Known rows, with every step that occurs:
vimut, sobuz, fusumuz, kegeki: [ -27,  283,  106, -197,   27,  396,   75,  -29,  392,  148,  327, -314,
 -148, -136,   -7,  195,  -95, -160,  215, -167,  184,  136,    0]
vimut, sobuz, fusumuz, kegeki, gote: [  10,  380,   74, -145,  132,  509,   41,  -56,  355,   94,  326, -384,
  -95,  -59,   98,   72, -128, -163,  182, -216,  176,  104,  -26]
sobuz, nekeda, fusumuz: [-170,   21,   48,  507,  -59, -237,   86, -232,  169,  159,  272, -266,
  -40,   37, -524,   74,  146,    3,  -21,   83,  -90,  223,  264]
gote, kegeki, veket, fusumuz, nekeda: [ 278,  310, -102, -474, -194,   29,  170,  228,   96, -106,   86,  -82,
   58, -291,  254, -356,  430,  250, -176,   32,  -15, -144, -148]
gote, sobuz, nekeda, fusumuz: [-448, -255,   77,  191, -185, -352,   26, -124,   85,  -50,  -89, -341,
 -166,  165, -692,  317,  -74, -226,  -36,  -32,  -42,   81,  294]
nekeda, fusumuz: [ -13,  -39,    8,  133, -145,  -67,  190,   -4,  188,    4,  222,  -61,
 -133,   97, -333,  104,  -32,  -62,  -83,  180,  -56,  105,  252]
vimut, nekeda: [-162,   51,  130,  356,  -69, -121,  -76, -203,  -39,    8,  230,  133,
   52,  219,   83,  192,   39,  -66,  141,  162,   17,  114,  240]
vimut, sobuz, fusumuz, nekeda: [ -12,  294,  113,  118,   43,   53,  152,  -99,  243,  110,  180, -452,
 -171, -284, -325,  232,  -73,  -92,  500, -318,   79,  169,   57]
sobuz, nekeda: [-161,   55,   41,  403,   67, -163,  -67, -217,   17,  158,   87, -224,
   69,  -35, -264,   -6,  172,   48,   40,  -63,  -43,  146,   59]
sobuz, nekeda, fusumuz, kegeki, gote: [ -71,   81,  -27,  397,   25,   87,   18, -176,  230,  211,  421, -303,
   59,  128, -242, -181,  266,  -20, -304,   88, -125,  233,  139]
veket, fusumuz, kegeki: [ 285,  150, -128, -474, -111,  324,  133,   50,  201,  189,  340, -163,
   45,   -2,  277, -354,  181, -110, -408,  -44,  -94,  358,  -71]
gote, nekeda, fusumuz, sobuz: [ -98,  -29,   85,  496,   10, -382,  231, -322, -185,   78,  507, -290,
  -24,  213, -295,   56,   -8, -204, -190,  -20, -318,  -92,  330]
vimut, sobuz: [ -15,  118,  155,  -10,   94,  115,   -9,  -89,  103,   -1,  -20, -217,
 -122,  -10,  -86,  172, -317, -121,  190, -123,  164,    2, -112]
kegeki, gote, nekeda, fusumuz: [  51,  116,   66,  508,  104,  -92,  116, -320,  -58,    2,  278, -301,
  100,  289,  -63, -195,   41,  -88, -213, -135, -240, -118,   51]
veket, fusumuz: [ 206,  185,  -90, -285,  -79,   77,  188,  -48,   97,   32,  136, -188,
  -24,    3,   36, -175,   -6,  -96,  -76, -106,  -67,  305,   40]
nekeda, fusumuz, kegeki: [  66,  -99,  -29,  -62, -171,  180,  139,  110,  310,  157,  412,  -15,
  -62,  108,  -97,  -79,  157,  -89, -417,  250,  -74,  164,  145]
gote, kegeki, veket, fusumuz: [ 218,  329,  -81, -610, -184,  134,  133,  226,  137, -131,   88,    4,
   25, -174,  352, -282,  295,  204, -196,   98,   74, -209, -114]
gote, sobuz, fusumuz, kegeki, veket: [-303,  -60,   25, -593, -189,  115,   37,  175,  270,   58,   15, -179,
  -62,  -96,  -79,  307,  192, -206,  -43, -121,  137, -117,  233]
sobuz, nekeda, fusumuz, kegeki, veket: [ -92,   22,   36,  138,  -74,  -32,   42,  -80,  294,  354,  395, -179,
  115,  -54, -228,  -47,  450,   45, -327,  166,  -34,  135,  218]
vimut, nekeda, fusumuz, kegeki: [-108,  -26,   98,  298, -217,   29,   40, -112,  204,  134,  582,  123,
    1,  307,   13,  142,  174, -139, -181,  355,  -33,  244,  355]
kegeki, veket: [  28,   81,   46, -400,   18,  -10,   13,  112,   64,  141,  -74,   96,
  199, -202,  210,   50,  302,  125,  -72,   67,  137, -289,   71]
gote, sobuz, nekeda, fusumuz, kegeki, veket: [-384, -235,   82, -146, -205, -193,   -2,    7,  197,  122,   -4, -263,
  -23,   62, -439,  232,  199, -186, -275,   41,   24,  -37,  260]

Rows:
[ 168,  143, -145, -517,  -56,  385,   84,   31,  146,   15,  162, -307,
   36,  170,  264, -362,   43, -232, -457, -161,  -99,  271,  -69]
veket, fusumuz, kegeki, gote, sobuz
[-109,  -30,   14,  353,  -71,  -20,   47, -131,  261,  283,  440, -230,
   17,   50, -353,  -66,  302,  -18, -284,  128, -105,  271,  175]
sobuz, nekeda, fusumuz, kegeki
[ 117,  311, -108, -628,   79,   56,  177,   38,  -65,   84,  142, -151,
  152, -149,  291,  -85,  124,  -48, -131,   -9,   26,  -82,  301]
kegeki, veket, fusumuz, sobuz
[-260,  146,  -97,  307,  241, -113,  -21, -222, -293,    3,  236, -313,
   15,   55, -150,   34, -110, -112,   21,   -9, -125,   66,  359]
fusumuz, sobuz, nekeda
[-278,    7,   -3,  192,  130,  -27, -128, -160,  -90, -171, -219, -381,
   23,  238, -185,  -25,  -98, -148,  -45, -216,  -40,  -61,   50]
kegeki, gote, sobuz, nekeda
[   0,  228,  -56,  180,  -68,  -65,  193,   -3,  171,  131,  246, -302,
  -60, -345, -291,   83,  316,   43,  383, -244, -100,  215,  202]
sobuz, fusumuz, nekeda
[  93,  159, -123, -309,  -30,  302,   45,  -86,  146,   98,  215, -429,
   75,  143,  123, -368,  137, -204, -435, -183, -126,  346,  -40]
veket, fusumuz, kegeki, gote, sobuz, nekeda
[ 114,   41,  -68,    6,  -39,  331,   96,   52,  265,   69,  412, -112,
    0,  198,   39, -222,  117,  -91, -453,  183,  -95,  120,  114]
nekeda, fusumuz, kegeki, gote
[ 272,  225,  -59, -463,  -57,  -91,  201,   91,   92,  241,   47, -166,
  218, -339,  111, -189,  461,  106,  -92, -126,  -33,   31,   62]
kegeki, veket, fusumuz, nekeda
[  30,  336,  -89, -432,  103,  -41,  142,  -67,  -56,  168,  189, -265,
  184, -167,  146,  -92,  215,  -19, -114,  -35,    2,   -3,  338]
kegeki, veket, fusumuz, sobuz, nekeda
[ -52, -109,  -48,  -92, -120,  246,   90,   86,  252,  -10,  257, -168,
  -76,  272, -105,  -77,   20, -202, -448,  123,  -73,   68,  153]
nekeda, fusumuz, kegeki, gote, sobuz
[   8,  343,  160,   63,  129,  347,   70, -220,  275,  170,  429, -466,
  -38,   -6,   63,   54,  -30, -195,  116, -306,   56,   31,  -57]
vimut, sobuz, fusumuz, kegeki, gote, nekeda
[ -94,  144,  193,   51,   30,   88,   31, -142,  346,  296,  291, -353,
   -2,  -70, -259,  137,   66,  -77,  -66,   12,  156,   65,   68]
vimut, sobuz, nekeda, fusumuz, kegeki, veket
[  97,  280, -199, -289,   83,   82,  209,  -94, -150,  -66,  269, -307,
  -63,   70,   92, -150, -214, -209,  -82,  -85, -144,  261,  291]
veket, fusumuz, sobuz
[ 196,  243,  -29, -622,  -52,   42,  153,   69,  147,  173,   33,  -55,
  187, -194,  244, -108,  283,   51, -130,  -21,   93,  -44,  105]
kegeki, veket, fusumuz
[ 138,   70,    1,   92,  111,  296,  -72, -111,    8,  195,  376, -155,
  235,  185,  396, -434,  300,  -69, -527,  -96, -195,  -73, -232]
fusumuz, kegeki, gote, nekeda
[-171,    9,  124,  456, -191, -181,   79, -201,  117,    8,  433,   94,
  -48,  300, -168,  292,    8, -123,   71,  299,  -25,  193,  446]
vimut, nekeda, fusumuz
[-405, -289,   50,   78, -204, -179,  -16,  -48,  163,   51,   31, -314,
 -125,  170, -549,  212,   57, -243, -243,    9,  -55,  114,  217]
gote, sobuz, nekeda, fusumuz, kegeki
[-102,   28,  -90,  125,   16,  -64,  214,  -39,  -50, -104,  350, -170,
 -169,  163, -276,  140, -238, -181,  -96,  192, -118,   56,  508]
nekeda, fusumuz, sobuz
[-151,  120,  193,  375,   51,  -75,   60, -270,  230,  126,  189, -425,
 -152,   19, -492,  232, -208, -123,  177,  -60,   90,  180,  103]
vimut, sobuz, nekeda, fusumuz
